What can hang from each mark
dasaz: sedozev
buga: rameb sina
gamif: galo sinip
gidi: fisafab gamif mosunor
topiz: niri rameb
mosunor: gidi
sina: buga dasaz lalez sinip
sinip: sina
galo: gamif
lalez: sina
niri: lalez topiz
rameb: topiz

Every row comes from one small tree of marks. Brackets hold a mark, then the marks that hang from it, in alphabetical order. Every link used is in the known rows. Which tree was each row made from?
In the rows, zero is written as 128.
Known rows
[gamif galo [sinip [sina lalez]]]: [ 93 163 127 139 155 103 119 100 102 156 103 132 102 136 131 191 147 115
  78  86  81 103 146  90 110 163  90 156 131 126 162 184 116 118 186]
[gamif galo [sinip [sina buga dasaz]]]: [115 133 111 154 148 100 173 103  93 152 139 100  96 121 113 156 158 172
  79 111  59 120 150 114 125 137 145 137 194  90 138 179 135  78 145]
[buga [rameb [topiz [niri lalez]]]]: [ 95 109 176  85 134 119 107 100 135 178  84 158 160 196 166 127  70  99
 119 157 120 142 132 134 129 182 163 119 102 128 153 167  73 181 115]
[gidi fisafab [gamif sinip]]: [141 144 168  95 135 130 139 131  77 158  52 100 122 218 188 121 140 119
  87  92 129  95 121 107  92 152 113 126 160 131 149 177  95 186 132]
[rameb [topiz [niri lalez]]]: [101  89 177 110 121  99 130 114 139 194  79 141 146 157 150 115  88 108
 109 155 101 155 140 134 118 183 133 126 123 137 156 164  91 183 149]
[sinip [sina buga [dasaz sedozev]]]: [115 121  99 126 141 119 165 125  66 159 160 120 136 104 131 174 128 201
 116 143 102 172 154  95 145 135 166 157 169  87 123 125 124 113 130]
[galo [gamif [sinip [sina lalez]]]]: [118 158 146 100 164 110 134  96  77 175  95 121 106 142 177 204 136 132
  93 116  96 110 107  69 106 142  78 193 125 144 146 128 109 118 168]
[galo [gamif [sinip [sina buga]]]]: [119 136 108  84 159  88 164  90  81 157 108 100 110 136 159 175 144 163
 112 136  80 117 132  85 121 129 100 173 161 127 141 110 105 104 151]
[mosunor gidi]: [ 74 100 150 142  92 105 107 118 117 174  94 137 139 163 130 129 127 133
 116 111 105 135 138 104 118 179  92 127 145 110 138 160  87 144 185]
[topiz [niri lalez] rameb]: [101 102 177  96 132 114 152 123 113 169  48 135 171 150 170 110 101  81
 121 161 118 158 126 138 111 181 117 127  97  89 153 144  97 177 117]
[sinip [sina [buga [rameb topiz]] dasaz]]: [ 94 136 130  90 147 132 127  86  90 139 156 124 119 162 141 147 100 215
 116 137 105 155 144 122 137 147 200 143 138 122 118 160  97  95 111]
[gidi fisafab gamif mosunor]: [158 155 136  80 125 145  96 125  72 132  51 102 145 196 170  93 134 123
 126  93 173 115  99 138  87 146 168 125 162 152 143 162  91 163 122]
[sina buga [dasaz sedozev] lalez]: [167 121 147 189 141 143 150 146  58 175 188 127 132 124 175 167 126 161
 108 125 120 184 109  73 127 139 172 152 169 108  96 163 155 125 112]
[gamif galo sinip]: [ 99 129 120 154 129 107 130  84 128 178  92 115 113 159 129 151 154 117
  84  96  77  92 139 100 107 164  89 114 165 119 166 188 101 131 174]
[sina buga dasaz lalez sinip]: [184 115 151 177 153 154 155 165  60 175 191 114 133 121 142 135 140 139
  71 125 116 180  98  53 102 145 150 168 167 132  96 176 152  77 103]
[gamif galo [sinip sina]]: [ 75 147 100 119 138  89 127  79 122 164  87 120 111 135 109 173 149 138
  85  98  72  91 167 109 117 161  87 140 148 109 179 169  97 119 188]
[niri [topiz rameb]]: [106 119 138  81 130 119 104 107 106 172  76  96 163 177 143 128 133 122
 140 131 106 148 113 118 115 184  85 148  69 104 130 145  71 168 144]
[galo [gamif [sinip [sina buga lalez]]]]: [143 151 132 102 178 100 151 116  68 157 126 116  98 136 183 192 138 140
 100 122  93 129 113  71 111 131 103 191 145 140 122 126 125 101 151]
[mosunor [gidi gamif]]: [ 90 114 167 125  79 121 118 144  99 164  87 129 132 195 145 101 113 105
 133 103 125 139 151 119 108 176 115 137 145 124 123 157  79 158 164]
[buga [rameb topiz]]: [ 85 129 141  91 131 140  82  70 129 164 113 140 133 196 159 146  94 161
 119 129 121 125 130 107 119 179 147 126 105 149 146 166  63 149 133]
[rameb topiz]: [ 87 111 136 118 118 122 106  83 130 179 107 122 123 163 141 127 110 172
 112 125 102 139 138 109 106 180 112 130 125 156 150 170  81 145 167]
[gamif sinip]: [106 122 134 135 133 119 126  94 107 169  79 111 131 155 152 148 140 137
  80 109 101 111 127  79 111 154  73 127 141 133 157 160 108 152 163]
[lalez [sina dasaz]]: [127 134 128 135  84 128 112  90 118 154 114  87 148 123 139 151 133 164
 110 146  95 121  95 111 124 135 117 115 129 130 138 142 130 118 164]
[buga sina]: [106 146 128 137 125 130 117 113 127 152 107 134 130 137 156 160 122 156
 107 114 135 137 118 108 121 151  80 147  82 145 139 133  87 155 134]
[topiz rameb]: [ 87 125 136 107 127 135 124  93 105 156  72 112 143 157 162 124 119 150
 125 134 120 142 120 112 103 177 102 130  98 108 146 153  86 140 146]
[buga rameb [sina lalez sinip]]: [141 166 154 134 171 176  94 141  85 148 157 155 149 158 171 179 113  91
  81 108 162 148 100  67 113 158 101 173  68 158 127 145  81 129  85]
[sinip [sina [dasaz sedozev]]]: [ 93 121 113 128 130 127 142 100  76 175 130 120 145 112 130 184 125 191
 111 136 108 153 153  99 135 144 138 160 148  85 144 125 108 125 154]
[sina buga]: [120 124 107 128 126 112 127 116 115 149 128 119 130 139 140 134 132 169
 111 122 116 147 121  89 124 150 127 131 143 126 120 146 117 126 139]
[rameb [topiz niri]]: [106 113 150  88 113 106 120 100 129 184  79 130 133 168 122 126  95 143
 118 146 108 147 159 122 116 191 116 109 135 133 160 180  87 153 178]
[rameb [topiz [niri [lalez sina]]]]: [117 108 160  83  93  97 115 113 156 169  77 123 164 148 145 130  89  88
 127 179  86 139 127 145 128 173 117 104 110 147 170 141 101 180 168]
[niri [lalez [sina [dasaz sedozev] sinip]]]: [150  81 130 155 117 149 154 136  91 192 155 102 198  98 153 149 128  86
  94 173  95 153 107  91 129 142 132 148 152 121 156 107 124 148 112]
[gamif galo]: [ 97 132 104 143 112 108 110  81 142 179 109 123 119 140 117 145 145 138
 104 106  97 107 136 118 111 174 120 125 140 119 153 180  95 118 174]
[gidi fisafab gamif]: [140 146 152  87 115 129 123 135  91 153  70 108 125 203 176 119 129 143
 108 103 150 112 118 120  97 158 145 137 140 129 137 167  83 175 137]
[buga rameb sina]: [ 99 162 131 115 141 149  91  94 123 138 113 149 139 169 174 174 105 146
 112 116 150 126 115 107 136 147 114 141  67 131 135 133  68 148 103]
[gidi fisafab [gamif sinip] mosunor]: [165 153 149  88 147 141 117 122  59 132  35  93 137 206 182  96 146 103
 103  81 151 100 103 125  81 137 135 111 184 155 156 172  97 180 119]
[topiz niri]: [115 127 134  93 115 105 123 110 120 169  72 131 147 152 122 147 113 125
 109 143 120 139 140 107 125 173  96 113 125 115 150 161 104 146 170]

Which tree is each row?
[127 112 184 110 103 125 148 116 110 150  61 103 178 133 171 115 102  90
 125 188  94 154 100 156 122 157 134 107 107  91 149 143 128 152 126]	[topiz [niri [lalez [sina dasaz]]] rameb]
[162 157 135 107 137 133 114 116  75 140  47  96 117 207 159  95 163  82
 105  68 131  80 118 147  81 154 154 101 207 139 169 197  96 162 135]	[gidi fisafab [gamif galo sinip] mosunor]
[154 141 127 121 170 157 108 141  75 153 174 141 152 165 153 153 124 100
  86 120 139 156 108  45 115 158 148 164 119 144 108 162 111  98  86]	[sina [buga rameb] lalez sinip]
[151 142 149 156 159 157 119 155  93 167 151 143 136 126 155 166 128 103
  73 110 144 158 112  64 104 160  67 179  90 165 134 147 100 128 119]	[buga [sina lalez sinip]]
[145 101 120  91 119 105 100 139 134 186 123  87 202 130 121 142 141  41
 105 157  83 129  91  94 127 160  81 167  84 151 143 103  91 166 131]	[niri [lalez [sina sinip]] topiz]
[108 176 118  93 164 125  95 120  85 115 141 155 130 153 157 189 108 152
 109 117 138 143 126  78 138 147 158 170  93 124 111 141 115 103 116]	[sinip [sina [buga rameb] lalez]]
[105 125 188  98 147 131 114 114 139 159  97 168 152 184 182 144  67  99
 117 149 134 154 134 151 137 172 144 123  75 138 151 150  59 193  91]	[buga [rameb [topiz [niri lalez]]] sina]
[135 128 129 118 159 103 186  92  67 166 125  84 103 129 169 166 146 186
  99 138  72 128 116  93 120 114 127 173 188 113 124 130 124  80 131]	[galo [gamif [sinip [sina buga dasaz]]]]
[113 124 161  80 101 109 133 119 127 139  43 115 184 141 164 121 100  66
 143 185 102 140 115 146 124 172 100 106  78 104 166 123 107 172 143]	[topiz [niri [lalez sina]] rameb]
[167 134 110 111 125 155 121 122  86 130 169  96 171 141 135 144 132 130
 104 162 104 138  97  78 134 131 159 125 143 132 118 137 125  77  91]	[lalez [sina [buga rameb] dasaz sinip]]
[114 111 147  83 113 111  98 118 136 159  70  87 190 148 161 133 123  67
 147 162  88 135  85 136 127 165  95 143  45 120 141 106  85 198 137]	[niri [lalez sina] [topiz rameb]]
[ 89 134 178  80 120 101 144 156  57 136  39 117 116 216 163 129 135 122
 101  85 111 108 162 130 104 165 103 139 171 104 155 164  74 174 173]	[mosunor [gidi fisafab [gamif [sinip sina]]]]
[152 162 116 100 126 134 100 116  92 139  67 100 121 191 143  95 152  99
 125  80 151  97 110 162  85 161 183 111 184 139 154 190  89 149 136]	[gidi fisafab [gamif galo] mosunor]
[119 124 180 130 108 107 141 151  89 166  65 110 105 234 161 103 153  77
  98  68  93  93 148 144  92 183 123 100 210 101 155 214  81 171 172]	[mosunor [gidi fisafab [gamif galo sinip]]]
[141 145 131 110 131 146 109 109  73 143  50 103 143 179 160  97 132  85
 119  92 141 113 122 107  92 135 121 124 162 170 150 155 105 156 127]	[gidi [gamif sinip] mosunor]
[171 114 107 133 111 138 147 138  91 147 168  79 160 111 122 127 149 142
  96 159  92 151 107  78 121 135 131 129 161 138 124 138 140  78 121]	[lalez [sina buga dasaz sinip]]
[104  98 165 103 137 116 121 121 117 190  75 105 179 162 169 119 122  83
 127 143 102 151  94 131 117 178 107 164  63 102 126 131  73 194 113]	[niri lalez [topiz rameb]]
[130 158 206 157 154 178 100 108  96 158 161 148 113 180 203 163  85 166
  99 112 141 161  92 113 117 153 162 151  85 157 108 185  93 136  91]	[buga [rameb topiz] [sina dasaz lalez]]
[170 134 172 191 160 175 144 156  75 174 175 126 129 117 162 159 131 122
  61 112 136 173  93  73 102 145 101 184 114 150 115 163 119 107  98]	[buga [sina dasaz lalez sinip]]
[110 157 106  63 176 104 141  79  79 142 112 117 120 171 180 193 129 158
 116 136  96 107 124  86 132 127 129 166 141 116 137 111  89 100 121]	[galo [gamif [sinip [sina [buga rameb]]]]]
[129 106 123 118 110 124 119 129 132 169 116 109 183 113 133 136 131  70
  91 156  99 124 102  91 115 151  88 150 108 150 163 107 108 146 132]	[niri [lalez [sina sinip]]]
[134 149 142 146 146 124 142 135  74 137 160 124 111 112 143 169 124 186
  90 121 114 168 115  86 122 132 159 181 137 116  98 161 150  85 130]	[sinip [sina buga dasaz lalez]]
[166  86 110 165 144 151 180 150  53 191 194 109 158 114 134 135 143 146
  97 147 108 185 136  62 125 148 152 145 203 111 123 141 125 102  99]	[sina buga [dasaz sedozev] sinip]
[ 94 142  85 118 150  81 154 101 109 145 120 114 101 131 110 161 159 152
  95 103  68 110 168 108 124 153 115 137 166 105 156 163 115 103 166]	[gamif galo [sinip [sina buga]]]
[117 105 163  87 147 108 127 119 123 158 118 154 154 186 167 119  76 106
 123 161 113 160 135 130 138 173 190 111 126 126 131 164  90 168  93]	[sina [buga [rameb [topiz [niri lalez]]]]]
[141 174 189 172 153 177 103 116  91 144 153 153 130 160 199 186 102 144
  94 107 155 147  76  98 125 135 142 163  74 129 101 165 111 125  84]	[buga rameb [sina dasaz lalez]]
[ 95 136 102 101 151  94 149 112  92 136 105 117 121 130 133 160 143 169
  91 119  87 128 154  83 130 140  96 150 151 117 145 135 118 124 153]	[gamif [sinip [sina buga]]]
[176 107  97 139 116 146 160 149  68 164 187  92 176 101 133 151 144 135
 113 167  93 167 123  72 137 140 139 126 185 118 136 117 138 102 116]	[lalez [sina buga [dasaz sedozev] sinip]]
[138 151 117 125 125 138 107  98  94 149  67 104 125 178 136 100 147  74
 120  81 118  97 135 132  89 150 140 110 186 155 161 184 103 138 144]	[gidi [gamif galo sinip] mosunor]
[142 105 139 122 160 165 139 118  78 178 186 112 143 174 144 115 113 169
  89 146 105 169 128  87 112 163 190 133 167 141 117 180  97  88  78]	[sina [buga [rameb topiz]] dasaz sinip]
[111 160 117 112 147 105 123 134  92 131 135 140 117 117 142 178 122 160
 105 118 121 155 128  80 125 149 130 175 113 130 115 144 130 107 150]	[sinip [sina buga lalez]]
[ 97 140 119  81 151  96 147  69  90 177  76 101 115 150 160 184 142 154
 103 126  87  97 132  91 110 140  70 179 142 130 164 113  89 120 176]	[galo [gamif [sinip sina]]]
[138 147 179 138 163 126 158  93  59 184 113 102 102 137 188 195 137 154
  82 119  89 119  95  81 104 126 107 195 149 128 128 147 132  94 155]	[galo [gamif [sinip [sina dasaz lalez]]]]
[154 125  81 102 113 120 128 133 111 141 148  95 163 117 111 133 146 123
 106 156  98 141 122  75 123 151 103 128 139 151 142 121 118 101 142]	[lalez [sina buga sinip]]
[145  88 127 160 137 160 158 123  63 210 161 111 168 120 131 148 138 141
  89 138 110 166 135  69 116 158 129 150 180 109 144 144 110 120 121]	[sina [dasaz sedozev] sinip]
[ 92 138 125 150 138 110 151  84  99 171 107 105 104 127 119 168 156 160
  74 104  65 101 147 117 116 145 118 140 173  94 160 183 120  95 167]	[gamif galo [sinip [sina dasaz]]]
[128 140 189 113 136 153 123 107 110 162 121 142 131 186 167 148  77 154
 114 148 136 160 135 144 136 167 154 112 105 127 134 177  73 141 104]	[buga [rameb [topiz niri]] [sina dasaz]]
[174 124 165 192 161 180 153 166  54 193 188 135 150 108 175 178 127 120
  76 119 135 188 112  61 116 148 111 177 134 132 124 141 117 132  94]	[buga [sina [dasaz sedozev] lalez sinip]]
[134  96 136  77 131 123 115 142 118 175  97  82 210 144 146 116 135  38
 127 170  84 144  95 116 115 178  74 159  63 131 152 102  80 173 118]	[niri [lalez [sina sinip]] [topiz rameb]]
[123 167 142 124 164 141 115 116  66 124 162 143 123 146 156 180 108 177
  99 123 129 156 105  90 137 130 189 170 113 107  92 159 130  81  97]	[sinip [sina [buga rameb] dasaz lalez]]
[153  99 128 160 107 123 158 135 101 160 164 108 170 103 179 153 123 130
 124 164  90 160 101 113 148 121 170 129 163 107 124 112 147 149 105]	[niri [lalez [sina buga [dasaz sedozev]]]]
[123 144 147 154 143 175 126 104  85 162 153 144 151 156 188 186 106 161
 117 126 147 154 114 108 146 137 154 138 112 105 129 131  84 156  85]	[buga rameb [sina [dasaz sedozev]]]
[131 153 104 120 111 135  90 102 111 152  84 109 129 161 120 100 134  92
 140  92 140 113 132 147  94 157 163 123 162 154 145 171  95 129 140]	[gidi [gamif galo] mosunor]
[ 97 125 113 159 146 114 166  93  79 191 126 113 124 121 126 189 152 150
  90 111  66 118 168 110 131 152 135 138 191  79 169 166 116 118 165]	[gamif galo [sinip [sina [dasaz sedozev]]]]
